Each row was made from one path, in order. Every step used is in the known rows, and no mark comes twice. Write each row's path.
Known rows:
zesa, tilun, zomigi: [  7   4  -3 -16   6 -14   6 -27   4 -24  -8  -1  -2  14   3   4  10  -1
  -9 -24  -9 -15   3 -12  -1   6  22  -2  -4  -5 -12  -3   7  -2   7  12
   7 -16   5   3  -5  14  -3]
benos, tilun, zomigi, saduka, pala, tukal, zepiro, rago: [ -3   3   3 -16  -3 -24   9 -23  15 -28 -41   8 -14  30   5  -8  12   0
  -1  26   9  23  -3 -12  11   0   6  16  -8 -13   0   2   7   0  -4   0
  -2 -10  14  19   6  -5 -21]
saduka, zomigi, tilun, benos: [  6   2  -3   7  -2  -5   1 -25   6  -2 -15   2   5  -2   7   8   6  14
  22 -12   9 -21   8 -11 -13 -18  29  -2 -12  -4 -33  -1   8  -2 -14  14
   8 -19  13   2 -20  11  -6]
saduka, pala, sizo: [ 10   6  10 -16  -4  -4   4   7  -6 -20 -12  16 -12  10   6  -6  -2   9
 -15   8   6  10  -9  -8   0 -12  -5  12   5  -7   6   2  -5  14  -4  15
  -7  -2   1  17   1  -4 -37]
saduka, zomigi, fururot, gelaz: [  5   0  10 -35  -1   3   4   3  -4  -4  -5   4  -1   3   7   9   0  33
  19 -10  -8 -11   8 -21  -8  -2  14  -6  -4   1 -23  -2  -6  27   5  -1
  19 -23  50   8  -3   4   2]
pala, saduka: [  3  -2   8  13  -8  18  -1   1  -3  -3 -18   8  -6   1   4   5   3   4
  -1   0  -7   3  -3  -8  -3 -14  15   5   1 -10  -4   2   1   5  -7   6
  12  -6   9  11  -6  -3 -20]
benos, tilun, zomigi, fururot, sizo: [  4  -6  11 -15   0 -10   8 -30   9 -35 -10   8  -8  24  -2   2  11  13
   6  -5  -3  -8   7 -11  -4  13   2 -10  -1   6 -15  -6 -11  27  11   8
   8 -22  32   8  -6   6 -11]
pala, tukal, zepiro: [-18  11   8 -18 -14  -4   3   9  -3  -3 -30  17  -4  11   5  -5  -1   4
 -13  30   0  11  -8 -11   6 -10  14  11   2 -14   3  11   2  -3  -6   9
   0  -5  16  16 -10  -4 -20]
gelaz, fururot, zomigi, tilun, resoge, sizo: [  5  -3  23  -8   2  -2   7 -11   0   2   6  -2   1  15   9 -10  14  -9
  24  -7   9 -11  16 -11  -8   2  -2 -21   3  10 -30  -2 -12  39   8  -6
  28 -24  48  10  -7  18  -5]
resoge, sizo, pala, tukal, zepiro, sepa: [-30   9  25 -21  -7   4  -5   7   7  -6 -26  20 -19  27   4 -17 -13   5
 -23  25   5   3 -21 -10  15 -14   6  18   4 -12  -9  21   1  23  -6   6
   9  -6  27  27   5  -2 -49]
resoge, tilun, zomigi, fururot, sizo, pala, saduka: [ -4  -9  29 -21  -6  -2   2  -8  13 -22  -3  10 -20   0   2   0   3  12
  11  -6 -10 -15  -4  -6  -3   9  -5  -7   2   5 -25  -2  -2  32   8  -5
  20 -33  41  16   5  14 -23]
gelaz, fururot, zomigi, tilun: [  4  -4  15  -6  -6  -7  11  -6  -5   7  -1  -2   8  -1   8  -9   9 -13
  21   1  -1 -10  11 -10  -6 -10   3 -18  -1   0 -26  -2  -7  23  -1  -3
  22 -15  32   6 -10  11  -3]
resoge, gelaz: [  7  -1  -1 -16   1   6   5   3  -3  -8 -10   9   3  -2   6   4   3  19
  -3  -7  -6  -8   3 -12   2  -8  -7  -5  -1   0  -5   0  -2  13  13  11
  12 -14  23   5 -14   3  -2]
sepa, zepiro, tukal, pala, saduka, zomigi, fururot: [-13   7   7  -4 -25  11  -2  14   5   2 -51  13 -14  18   4   0   4  18
  19  12  -7  21  -3 -10  -8  -8  42  13   8 -21 -19  26  -7  21 -19  -5
  19   1  43  25   4 -13  -8]
zepiro, tukal, pala: [-17   1   1  -6 -10   9   0   9  -1  -3 -34  17  -7   6   2  -3  -8   6
  -9  21  -1  15   0  -8   0  -9  13  14  13 -16 -17  21  -4  13  -8  10
   6   0  13  16  -2  -4   0]
sizo, pala, saduka, zomigi, tilun: [ -3  -1  12  10  -7  14  -4  -5   4   4 -17   6  -8  -7   0   3  -3   8
  11  -7   3 -14  -3  -7  -7 -21  24   7  -4 -11 -30  -2  16  10 -14  -2
  19 -19  16  13   5   6 -42]
saduka, zomigi, tilun, zesa: [  6  -1  -8   5  -4  -7   5 -20   0  -9 -14   2   3   7   1   9  17  16
  21  -8   9 -19   9 -14 -15 -20  22  -3 -16  -4 -33 -12  13  -4  -7   8
   8 -10   8   3 -13  14  -2]
pala, tukal: [-16   5   4 -21  -5   4   2   3  -3 -11 -12  15  -2   3   4   1  -3   3
 -11  19  -3   2  -8  -9   4 -13  13   7   4 -10  -3   9   4  -2  -2  11
   3 -11   9   9 -11  -2 -21]
zesa, tilun, resoge, sizo: [  6  -2   8  -8   9  -2   0 -25   7 -21   0   2  -5  27   3   4  11   8
 -11 -27   2 -15   2 -15  -4   3   9  -6  -3   7 -14  -2   0  13  11  10
   9 -20  18   6  -8  17 -10]
sizo, resoge, gelaz, fururot, zomigi, tilun, benos: [ 14 -12  12  -7   2  -5  13 -18   5   4   5   3   7  -3   0  -1  11   9
  22 -11   4 -43   9 -15  -6  -7  -2 -26   1  19 -30  -3   5  28  16   4
  26 -17  45  -1 -18  18  11]
benos, tilun, resoge, gelaz, fururot, zomigi: [ 19  -4   8   1  14   1   6 -31   3  -9   3   0   5  20   6  -1  26   7
  10  -2   0 -11  11 -19  -4   7 -13 -23   2  14 -14  -9   0  27  21  -5
  25 -28  52   0  -7  12   5]
pala, saduka, zomigi, fururot, sizo: [  1  -2  22  -9 -12  17  -5   1   0  -3 -16   7 -15   7   3   5   3  24
  22  -9  -9  -5   4 -10 -13  -7  23   2   1  -3 -22   0 -12  33  -7  -4
  25 -14  38  18  -1  -2 -19]
sizo, pala, tukal: [-22   4  12 -21   1   4   1   4   1 -11  -6  18  -9   0  -2  -4  -9  -2
 -20  17  -2  -5 -15  -9   8 -16   6  12   8 -11 -10   9  15   3  -6   7
   7 -17  11  13   0   0 -43]
sepa, zepiro, tukal: [-18  11  -3  -9  -8   0   2   6   1 -10 -35  16  -8   6   4  -5  11   0
  -5  10  -4  12  -8  -8   8 -12  25  10   2 -16  -1  22  -1   6  -8   9
   7  -5  14  15 -12 -11 -16]
rago, zepiro: [ -9  -1   6 -11  -5   7   2  -4  -3  -6  -5  13  -2  -8   2  -4  15  -1
 -22  -2  -4  -5  -6  -7   5 -11  12  10  -8 -13   0   5  -3  11  -7   9
   3 -14   3  13  -3  -4 -19]
gelaz, fururot, sizo, resoge: [  0  -7  28 -17   0   3   6   6  -6 -12   7   8 -14   0  -9 -11  11   3
  -9   0   3 -24   5  -9   5   2  -8 -13   6   9 -12  -1 -15  46  15   0
  26  -8  25  13 -13   7  -8]
pala, saduka, zomigi, fururot, sizo, resoge, gelaz: [  7  -7  21 -18 -10  21  -2   3   2  -1 -11   7 -15   3  -6   8   5  38
  24 -14  -6 -24   5 -13 -12  -2  15  -6   2  10 -24  -3  -7  43  11  -5
  33 -16  52  16  -2   3 -10]
gelaz, fururot, zomigi: [  5   3  16 -10   2   1   6   0  -8   6   3  -2   0   1   9 -10   9 -17
   8   2  -9  -4   5 -12  -1  -5  -1 -13   7  -4 -14   0  -9  27   2  -5
  27 -12  31   9  -8   3   0]
sizo, rago, zepiro, tukal, pala, saduka, zomigi: [-25   3  13   1 -14  26  -6  -3   2  13 -30  13 -17   0   4  -7  14   1
 -11  11   2  -8  -6 -10   1 -12  33  31   1 -24 -14   9  11  30 -23  -5
  19 -10  19  27  16  -6 -33]
zomigi, saduka, pala, sizo: [  8  -5  11 -26  -4 -12   5  10  -3 -21 -16  13 -14  12   8  -3  -5   8
  -4   4   4  19  -6  -6   9 -16  -5  12   3  -9  -5   3  -6  16  -8  10
  -6  -3   1  19   4  -6 -26]
benos, tilun: [  6  -6  -3  12   1   0   4 -25   4 -18 -13   7   2  10   0   6   4   5
  -7   6  -2  -3  -4 -13   1 -11   2  -5  -6  -3  -5  -5   4   0   4  14
   0 -12   3   1 -14  -1 -14]
zepiro, sepa, pala: [ -2   3  10 -10  -4   8   4   9  -1 -11 -19  16  -8  10  -1  -4  -6   8
  -8  13   0  15  -8  -6  10 -16  28  11  -2 -17 -16  17  -7  18 -11  10
   1  -2  13  15   1  -7 -15]
rago, zepiro, tukal, pala: [-26   1   6 -10 -13  14  -2   2   0   0 -28  21  -6   0   2  -9   5   4
 -24  17  -2   9  -6  -5   5 -10  20  21   5 -20 -10  23  -3  18 -13   7
   5  -5  10  21   7  -8 -13]
fururot, zomigi, tilun, resoge, sizo: [  2   3  12  -9  -1   0   8 -16   3   2   2   4   0  10   6  -3   7   3
  23 -11  13  -8  14 -10 -11  -3   6  -9   0   8 -29  -2  -6  26   2   4
  11 -33  35  10  -5  15  -7]
fururot, sizo, resoge: [ -4  -2  18 -19  -2   5   5   3  -3 -15   4  16 -17  -7 -14  -4   2  15
 -12  -3   7 -23   2  -7   4  -3   1  -1   4   7 -11   1 -10  36  13  11
   9 -15  10  12 -11   2 -12]
pala, sizo: [ 14   0   8 -13 -10  -1   6   6  -9  -9 -11  13 -10  11   8   0   8   3
 -11   4   4   1  -6  -8  -1  -5   7   2   0  -5   1  -1  -8  13   1  19
  -2  -5   4  16  -6  -2 -30]
zepiro, sepa: [ -4   2   2 -13  -4   3   3   4  -4  -8 -15  14  -6   3   4  -1   6   5
 -11  13  -1   3  -6  -9   8 -13  12   8  -7 -11 -10  12  -5  14  -5  13
   0  -6   9  11  -7  -4 -11]

Which path is each row?
[ 23 -11  19 -34  -4  -6  10   7  -7   4   4   6 -11  11   5  -4  12   5
  10  -3   2 -15   1 -12   6   1  -7 -18   8  12 -15  -4  -7  45  21   1
  24 -10  41  17   1   3  -6]  pala, sizo, resoge, gelaz, fururot, zomigi, saduka
[-15   0   9 -31   1  -9   1   7   2 -22 -19  13  -8   7   4  -2 -12   8
  -2  17  -1  20  -9  -6  13 -22   0  16   6 -13 -10  11   4   3  -9   3
  -2  -8   5  14   0  -7 -20]  zomigi, saduka, pala, tukal
[-15  -4  11 -18 -18  13   2   7  -2   0 -21  27 -14   4  -5  -9  10   6
 -29  19   7  -3 -11  -5   5  -3  21  18   8 -11  -7  20  -1  29  -4  11
   2   0  11  27  12  -8 -23]  rago, zepiro, tukal, pala, sizo, resoge
[ -8   0  23 -31  -5   4  -1   3   1  -9  -3   8 -18   3  -3  -1   0  20
  11  -9  -3 -15   1 -11  -7  -4   9   3   2  -1 -29  -1  -9  40  -3  -2
  20 -23  39  18  -1   3 -26]  saduka, zomigi, fururot, sizo, pala
[ 21  -7  14 -12  -3 -15  16  -9  -2 -15   2  11  -4  19  -1  -9  15  14
  12   0  10 -25   2 -16 -10 -10 -15 -12   3  14 -18 -11   5  30  13   4
  14   0  33  12   3  15 -17]  saduka, pala, sizo, resoge, gelaz, fururot, zomigi, tilun, zesa
[-23  -1  12   5 -17  24  -6   2   2   4 -34  20  -8   3   3  -7   5   5
 -19  16  -6  13  -8  -4   2 -12  27  23   6 -22  -9  24  -1  17 -18   3
  11  -2  14  24  13 -10 -21]  rago, zepiro, tukal, pala, saduka
[ 14  -4   5 -33   5 -25   9 -19   6 -33  -7   4 -16  21  -3   3   6   7
  -8 -20   2 -12  -3 -10   5   4  14   3   1   1 -14  -3   8  12   9   9
   2 -11   3  13   9  10 -14]  zesa, tilun, zomigi, saduka, pala, sizo, resoge
[ -3   3  16 -19  -6   0   7   0  -4 -15  -7  18 -17   4   4 -12  14   0
 -28   5  10  -7 -14 -10   6 -12  -3  25  -2 -12  12  -4   2  28 -13  10
  -7  -9   0  25  11  -4 -58]  saduka, pala, sizo, rago, zepiro
[  8  -7  24 -13 -20  23  -1  12   2   3 -18  11 -16   8  -8   3  -6  44
  19  -4  -3 -11   9 -12 -14   1  13  -1  12   3 -30   5 -14  49   7  -5
  29  -9  53  21   7   4   2]  tukal, pala, saduka, zomigi, fururot, sizo, resoge, gelaz
[  9  -7  15 -31   8  -3   9   6  -1  -5   4   2  -5  -4  -3  -7   1   9
  12  -4  -3 -15   4 -14   7  -7 -19 -13  11   9 -19   0  -2  40  19  -9
  28 -12  41  10   0   4   9]  sizo, resoge, gelaz, fururot, zomigi, saduka, pala
[  1   0   7 -21  -1  -5   5  -3  -3   4  -5   2  -5   0   9  -1  -2  -6
  16  -2  -7   8   3  -8   5 -14   6   1   4  -7 -21   2  -4  19  -6   1
  11 -20  17  10  -2  -4   4]  fururot, zomigi, saduka
[  6  -6   0 -28  -1 -19  10 -23   6 -27  -9  -1  -1  20   2  10  11   5
   4 -25 -14 -16   4 -14  -8  10  19  -8  -3   0 -19  -5   1   7   7   8
   8 -17  24   5  -5  15  -1]  zesa, tilun, zomigi, fururot
[-14   1   7 -16  -6   8   0  -2  -2  -4 -11  18  -4  -2   3  -8  18   2
 -25  10  -2  -1 -13  -8  11 -14  19  16 -13 -17  -5  13  -4  20 -11  10
   0 -10   7  17   3  -7 -22]  rago, zepiro, sepa
[  5 -10   4 -13  -4   0   7   0   3  -9   6   9  -6 -25  -9   7   2   6
  -4   5   0 -25  -7 -11   2  -7  -7 -13  -5   9 -12  -3   9  11  19   9
   5 -21   7   3 -17   9   6]  sizo, resoge, tilun
[ -1  -6  27 -22   1   2   5   3  -4  -9  -1   6  -9   7   6 -13  16  11
  -3  -7   0 -28   7 -14   7   0 -22 -10   2   7  -8  -8 -13  50  16  -2
  30 -14  41  13 -11  11 -17]  resoge, gelaz, fururot, sizo, rago
[  0  -4   7  21  -3   8  -1 -17   5  -5 -15   7  -8   7  -1   5   8  10
  12  -7   4 -20  -3 -11 -11 -24  22   8  -8  -9 -35  -9  23   1 -15  -1
  18 -12  13  11   5  10 -36]  sizo, pala, saduka, zomigi, tilun, zesa
[-17  10   0  -5 -17   2   3  13   2  -6 -42  18 -10  11   2  -9   2   7
  -7  18   0  22  -4  -8   5 -10  24  14   9 -21  -7  28  -6  11 -12   6
   5   2  18  20  -3 -11  -5]  sepa, zepiro, tukal, pala
[  0  -3  12  23  -2   9  -5 -22  10   2 -16   6  -7  -1   3   4  -1   9
  12 -11   4 -22  -5  -8  -9 -24  28   7  -4  -8 -35   1  19   4 -21   4
  18 -20  17   9  -1   8 -40]  sizo, pala, saduka, zomigi, tilun, benos
[ 19  -6  16 -44   6 -15  10   5   0 -28  -6   5 -17  15   2  -5  13   8
   2  -7   7  -5   6  -7  10  13 -11  -7   9   6 -10  -1  -4  37  22  -3
  21  -9  33  19   8   6  -6]  tilun, zomigi, saduka, pala, sizo, resoge, gelaz, fururot
[ -2   6   3 -19 -21   2   8  18   1  -4 -38  24 -15  16  -1  -7   7  22
  -8  14   7   4  -7 -11   6  -2  18   7  12  -6  -4  24  -4  26   8  11
   8   3  32  24   1  -7 -11]  sepa, zepiro, tukal, pala, sizo, resoge, gelaz
[ 10 -11  11 -17  -3  -1  14  -2  -2   7   6   2   7  -9  -4  -3   9   9
  20  -7   3 -34  10 -14  -4  -4  -6 -25   2  16 -26  -6   1  34  23  -2
  28 -18  44   3 -11  15   7]  sizo, resoge, gelaz, fururot, zomigi, tilun
[  7  -7  11   5  -2 -13  14 -17  -4  -1   0  -1   8  14   7  -6  21 -11
  23   0  -1 -17  11 -14 -11 -14   0 -18  -5   2 -31  -9   1  16  -1  -1
  21  -7  28   3 -10  15   3]  gelaz, fururot, zomigi, tilun, zesa
[ -7   8   6  -9 -16  -4   4  10  -4   0 -34  16  -8  11   5  -7  10   7
 -14  23   2  11  -7 -11   8 -10  14  12  -8 -17  -3  14  -7  13  -9   9
  -2  -1  16  18  -7  -5  -7]  tukal, zepiro, sepa
[ -4  -2  16 -21 -14   2   6   0  -7  -3  -8  21 -17  10   8 -10  28  -5
 -29  11  11 -15 -16 -10  11  -8  15  20 -11 -13   4   0   0  34 -12  14
  -5 -10   7  28  10  -5 -54]  pala, sizo, rago, zepiro, sepa
[-11   0  19 -10   4   9  -3   1   5 -13  -2   9 -15  10   2  -7 -14   0
 -16  -8   2 -10  -9  -8   6 -11  -8   6   7  -3 -12   5  -1  25   1   9
  13 -14  14  17  -2   3 -39]  resoge, sizo, pala
[-11  -3  20  15 -11  15   0 -24  11   5 -20  14 -10   6   5  -5  18   8
   6  -1  12 -22  -9  -9   2 -25  53  23 -18 -19 -30   5  15  25 -35   2
  10 -15  19  21  10   1 -44]  sizo, rago, zepiro, sepa, pala, saduka, zomigi, tilun, benos
[  6   5  17 -13 -21  -1   9  19  -4  -2 -31  23 -19  20  -5 -10   2  13
 -17  26  12  10 -13  -9  10  -5  29  11  -1 -11  -5  15 -10  28  -4  12
  -5   7  20  28   5  -9 -22]  tukal, zepiro, sepa, pala, sizo, resoge
[  3   2  -2  -6  -8  -1   3  -7  -1   1 -14   1   3  -9   3   6   3  13
  20  -6   9 -12   9  -9 -11 -16  25  -2 -12  -7 -29  -5   5   5  -6   7
   9 -19  12   5 -13   8  -8]  saduka, zomigi, tilun
[-11   0  27 -15   5  17   1  -6   5 -13  -1  16 -20  22   1 -10  19   4
 -18  -2  17  -6  -4 -11  12   1  18  16  -4  -7 -12   8  -6  48  -7   2
   8 -22  31  27  13   3 -34]  tilun, resoge, sizo, rago, zepiro, sepa, pala
[-21   1  14  -9 -10  13  -2 -13   8   4 -21  10 -11  10   3  -6  17  13
   8  -1  25 -15  11 -11  -8  -1  28  16  -4  -7 -34   5   4  38 -11  -4
  16 -27  34  25  10  11 -21]  saduka, zomigi, tilun, resoge, sizo, rago, zepiro, tukal, pala
[  8  -3  18  -9 -17  20  -1  11  -2   7 -23   7  -6  13   6   6 -12  39
  18   1  -8   6   9 -16 -14  -4  21   3   7 -10 -27   6 -12  30  -7  -7
  22  -9  51  17  11   1   3]  tukal, pala, saduka, zomigi, fururot, gelaz
[-13  -4  30 -21 -10  22   1   1   2   4 -12  16 -14  12   4  -4  12  25
   3   0  -2 -14  -8 -17   6 -10  39  20 -12 -15 -20   4   1  50 -18 -11
  19 -19  51  26  24  -6 -38]  sizo, rago, zepiro, sepa, pala, saduka, zomigi, fururot, gelaz
[ 17 -14  18 -35   0 -10   8  14  -3 -18  -8   9 -13  11   2  -5   3  14
   0   2   5  -2  -3 -11  11  -8 -19  -6   7   6  -9   0  -6  36  14   0
  15   0  26  18   2   1 -15]  zomigi, saduka, pala, sizo, resoge, gelaz, fururot
[ -7   6  21 -35  -2 -12   4   9  -1   1 -22   5  -3  17  14 -17  -1   8
  13  17  -8  12   0 -14   9 -11 -14  -2  11  -5  -9  10  -7  28   5 -13
  27  -8  55  17   1   0  -4]  resoge, gelaz, fururot, zomigi, saduka, pala, tukal, zepiro
[ 11  -3  22 -21  10   5   4   0  -5 -15   4   9  -7  13   3  -6  28  19
  -2 -11   6 -13  16 -12   0  14 -18 -17   5  14 -13  -2 -17  45  23  -4
  29 -24  52  10 -10  15   2]  tilun, resoge, gelaz, fururot, sizo
[-17  10   7 -22   1   0   1   5   0 -22 -15  17  -6   3   1  -5 -12   7
 -15  21  -1  11 -11  -8   4 -18   1  17   9 -12   2  12   6  -1  -6   8
  -2  -8   6  12  -3  -4 -30]  saduka, pala, tukal
[-32  -3  21 -12 -11  17  -2  -2   7  -2 -21  16 -18  14   5 -15   0  -2
 -23   7   7  -9  -7  -9   8  -6   6  23   5 -13  -9  13  -4  40 -10   6
  11  -7  17  29   8  -2 -33]  resoge, sizo, rago, zepiro, tukal, pala
[ -4  -3  19 -40  -6 -20   4 -10   9 -23  -9  14 -24   3  11 -10  22  -1
 -11   9   8  -3 -15  -4  18  -1  -2  16 -13 -10  -9   1   6  32  -3  -1
  -1 -25  13  25  17   4 -31]  resoge, tilun, zomigi, saduka, pala, sizo, rago, zepiro, sepa
[ -2  -4   5 -21   3  -8   4   7   0 -21 -15   8  -8   1   5   0  -9   7
   0   2  -1  17  -2  -6   9 -20  -6  11   2 -12 -11   5  -3  10  -8   4
  -1  -8   0  12  -3  -5  -9]  zomigi, saduka, pala
[-19  -8  36  -8 -12  22  -2   4   2   3 -24  16 -15  13   5 -20  16  15
 -11   6  -3 -15   2 -10   7  -3  -3   8  10  -5 -12  10 -12  59   1 -11
  38  -5  50  27  11   2 -26]  resoge, gelaz, fururot, sizo, rago, zepiro, tukal, pala, saduka
[ -3   7  17   9 -19  10   1  14   0   2 -43  17 -13  19   3  -9  -3  12
  -6  23  -1  25 -10  -8   7 -15  35  17  -3 -23  -7  19  -9  16 -19   3
   4   6  22  24   5 -11 -19]  tukal, zepiro, sepa, pala, saduka
[-13   7   7 -10 -22  -1   7  13   0  -3 -40  22 -20  21   6 -11  12   1
 -12  20  10  11  -9  -9   7  -6  23  21   8 -19  -1  20  -2  25 -15   9
   1   2  18  29   4  -9 -33]  sepa, zepiro, tukal, pala, sizo, rago
[-22  12   9 -22 -16  -3   0  11  -2  -2 -35  21  -7  16   5  -8   3   7
 -16  40   1  13 -14 -11  11 -12  21  16  -3 -18  -2  21   0   4  -9   9
  -1  -2  19  20  -6  -6 -21]  pala, tukal, zepiro, sepa
[-13  -3   9  -4 -20  20  -7  10   3   6 -42  12 -11  12   4   5  -6  18
  17  15  -8  14   1 -10 -13  -8  30  13  13 -17 -28  19  -4  22 -15  -4
  20   0  39  22   7  -5  -3]  zepiro, tukal, pala, saduka, zomigi, fururot
[  5   4   6  -5 -19  -9  12  10  -1   4 -36   9 -11   4   6  -7  18  -4
  -8  16   8  12   0 -14   2  -4   6  12 -14 -16   7   1  -7   7  -8   8
  -1  -2   9  20  -9  -5 -13]  tukal, zepiro, rago
[-10  -5  10 -24 -17  15   3   7   0   1 -23  27 -11   4  -3  -8  10  19
 -24  13   5  -7 -10  -8   5  -2  13  13   9  -6  -7  19  -3  34   6  11
   9  -3  25  25  12  -5 -17]  rago, zepiro, tukal, pala, sizo, resoge, gelaz
[-22   5  12 -32  -8 -14   1  12   3 -14 -37  19 -13  17   6  -9  -8  12
  -7  34   3  30 -14  -8  18 -23   7  23   0 -20  -7  20  -1   9 -16   1
  -5   0  14  23   4 -11 -19]  zomigi, saduka, pala, tukal, zepiro, sepa
